Known rows, with every way that one mark hangs from another:
J912(J175(J862)): [ 24 -22 -17 -13 -13 -31  12   4   4 -11  14  -1   0 -11  -4  14 -12  12
  19  18  19   4  11]
J926(J912): [ -2  32  11  10 -29   8  10   3   0  29   7 -18   4  26 -19   4 -19  -8
   5  11  26  -4 -17]
J188(J175): [ -5  21  -2  -5  11 -14  23   4   6  -1   1  10  17  35 -14   4   1 -11
   9  38  18 -26  -4]
J748(J845(J175(J640 J912))): [ -7   1  19 -12  25  26  31  37   8  29  14  18 -12  -3  16 -30  -4 -18
   8   1 -10   2 -19]
J845(J175(J188 J640)): [  2 -14  -2  -3  19   4  17  -2   7  14  -4   4  -2 -27  23 -12  28 -23
 -14   8  -8  -4 -19]
J748(J845(J175(J862 J912))): [ -7   7   2 -11  38  12  19  35  14  27  24  29 -21  -8   6 -13 -11 -10
  10   7 -22   8  -9]
J929(J326): [-10  26  -4  26  11  -6  26  15 -26   6  22  -9  18   1 -21  -3  -7  21
  27  29  33 -18   6]
J326(J929): [-32  32  13  11  18 -13  18  18 -18   0   2  -7  14   6 -24  -4   2  18
  18  47  34 -16  -1]
J912(J175(J188 J640 J862) J926): [ 46 -45 -31 -22 -21  -6 -25 -28  11 -35  -9 -14  -8 -26  12  16  22   0
   0 -33  -5  35  11]
J640(J175): [-29  16  23  13 -17   2  16  -5 -24  37   4  38  17  -5 -13   9 -22  12
   6  23  27 -29 -24]
J640(J175(J862 J912)): [-29 -10  15  -8  -5 -13  -1  10 -20  14   7  42   9 -10  -1   8 -30  21
   0   5 -13 -15   6]
J175(J188(J929) J640 J862): [ 24 -37 -31  15  22 -12  -1 -29 -21 -45 -19  -2   8 -28  25   6  54  -4
  -3  -7 -26   4  30]
J188(J175 J929): [  1  23  -2  20  24  -8  11  -8  -7 -18 -10   1  13  34 -13  -2  18  -7
  -1  28  12 -34   3]
J845(J175(J188 J862)): [  1  -8 -19  -1  31 -10   5  -3  11  13   6  15  -9 -30  11   7  20 -16
 -13  16 -20   1  -8]
J640(J175(J188 J862 J912(J926))): [-23  -4   5   4 -16   8 -44 -19  -4   4 -11  39  -6 -17  -3  15 -12  18
 -23 -33 -28   4   2]
J175(J188 J912): [-24   9   1  29  -7 -14  -9   8  11   2  -6  16   0   0   2  -9   1  10
 -14  15 -11 -24  19]
J926(J912(J175)): [ 26  13   6   8 -48  -1  -3  11  15  18  12 -23  -4  21 -22  -7 -28   2
  -1   2  43   0 -14]
J912(J926): [-14  30  12   1 -17   8   5 -16  -3  22   1 -12   1  16 -18  23 -20  -2
  13   7  21   3 -21]
J845(J175(J188 J640 J862)): [ 15 -36 -22 -23  33  -7  12  -5   4  -4  -2   5  -3 -37  30   2  35 -23
  -7   1 -29  14  -3]
J175(J188 J912(J926)): [-23  21   6  20 -17   6 -31 -10  14   5 -11   1  -9   7  -6   3  -7   7
 -17 -12 -13  -3   6]
J748(J845): [ -2  33   3  23   2  14  32   6  -5  28  11  29   1   5 -14   1  -1  -4
  32  27  26 -12 -14]

Rows:
[ 41 -38 -15 -43 -23  -7  -2 -16   1 -25   3 -26  -2 -12   4  21  -7   2
  19 -25   9  38   3]  J912(J175(J640 J862) J926)
[ 31 -16 -27  -1 -23 -10 -32 -27  19 -18  -2  -3 -15 -19  -6  20   6   8
  -5 -20   4  22   5]  J912(J175(J188 J862) J926)
[-26  11  10  16  18  -3  -5  20  22  26   4  16 -14 -11   9 -21  -2  -8
 -30  13 -18 -19  -7]  J845(J175(J188 J912))
[ 38 -10 -12 -10 -36 -12  -5   7  12  -1  15 -22  -7   9 -14   7 -21   2
   5  -6  22  17   1]  J926(J912(J175(J862)))
[ 10 -32  -6 -43  32  -7  34   8  -7   7  11  -8   4 -22  24   8   8 -22
  12  10 -15  16 -13]  J845(J175(J640 J862))
[ 18 -36 -30 -11   8 -16  11 -19  -9 -28  -9   5  10 -27  22  14  38  -8
   9   4 -22   9  24]  J175(J188 J640 J862)
[ 13 -32 -11 -21  38 -19   3   5 -11 -59 -15  -6  13  23  18 -10  25  -6
  -2  -2 -34  -4  38]  J188(J175(J640 J862 J912) J929)
[-14  28  -3  64  13  15 -42  -7 -15 -23  -6 -18  -6   2 -15 -18  13  28
 -19 -28  -5  -8  24]  J175(J188(J929(J326)) J912(J926))
[-19  31  21  10  23  22  23  38  18  46  20  29 -18   3  -1 -26 -19 -11
   4  16   0 -10 -23]  J748(J845(J175(J912)))
[ 27 -18   3 -23 -37   4   1 -10   3  -6  -1 -27   0   0  -1   8 -13   1
  11 -17  30  21 -11]  J912(J175(J640) J926)
[-14  -2  20 -21 -18   8  -1   2  -4   1  -6 -21   3  13   6   3 -18   2
   7 -17  -7  12   1]  J175(J640 J912(J926))
[ -1  22 -19  72  25   0  -7  -8 -28 -21   1  -4   8 -14 -11 -17  36  23
  -3   9  14 -25  22]  J175(J188(J929(J326)))
[ 40 -15   3 -14 -47   3   6  11   6   1   6 -34   2  12  -2 -12 -14  -5
   2 -11  36  12  -8]  J926(J912(J175(J640)))
[  0   2  11 -11  14  13 -15  -8  -2 -38 -23 -21   6  44   3 -10   9  -8
 -12 -23 -16  -2  11]  J188(J175(J640 J912(J926)) J929)
[-19  -3  27 -32   6  20   4  14   9  26   2 -22  -9   5  13  -9 -22 -15
 -11 -20 -14  18 -24]  J845(J175(J640 J912(J926)))
[ -3  -7   2  25  -3  14 -33 -23  -5 -28 -28 -17  -4   0  15  -9  23   3
 -24 -37 -25   5  16]  J175(J188(J929) J640 J912(J926))
[ -8  -7   5  -1 -16   8 -23 -12   6 -12 -19  -9  -2  -1  12  -3   7  -1
 -13 -26 -20  10   9]  J175(J188 J640 J912(J926))
[ -5   8  -4 -33  13  -7 -17   1  16 -20  -3  -3  -1  38 -12  18 -14  -4
   1  -6 -23   8  12]  J188(J175(J862 J912(J926)))
[-42  22  39   4 -30  17 -20  -3 -10  35  -3  26   2  10 -17   7 -45  19
  -9 -16   7 -10 -21]  J640(J175(J912(J926)))
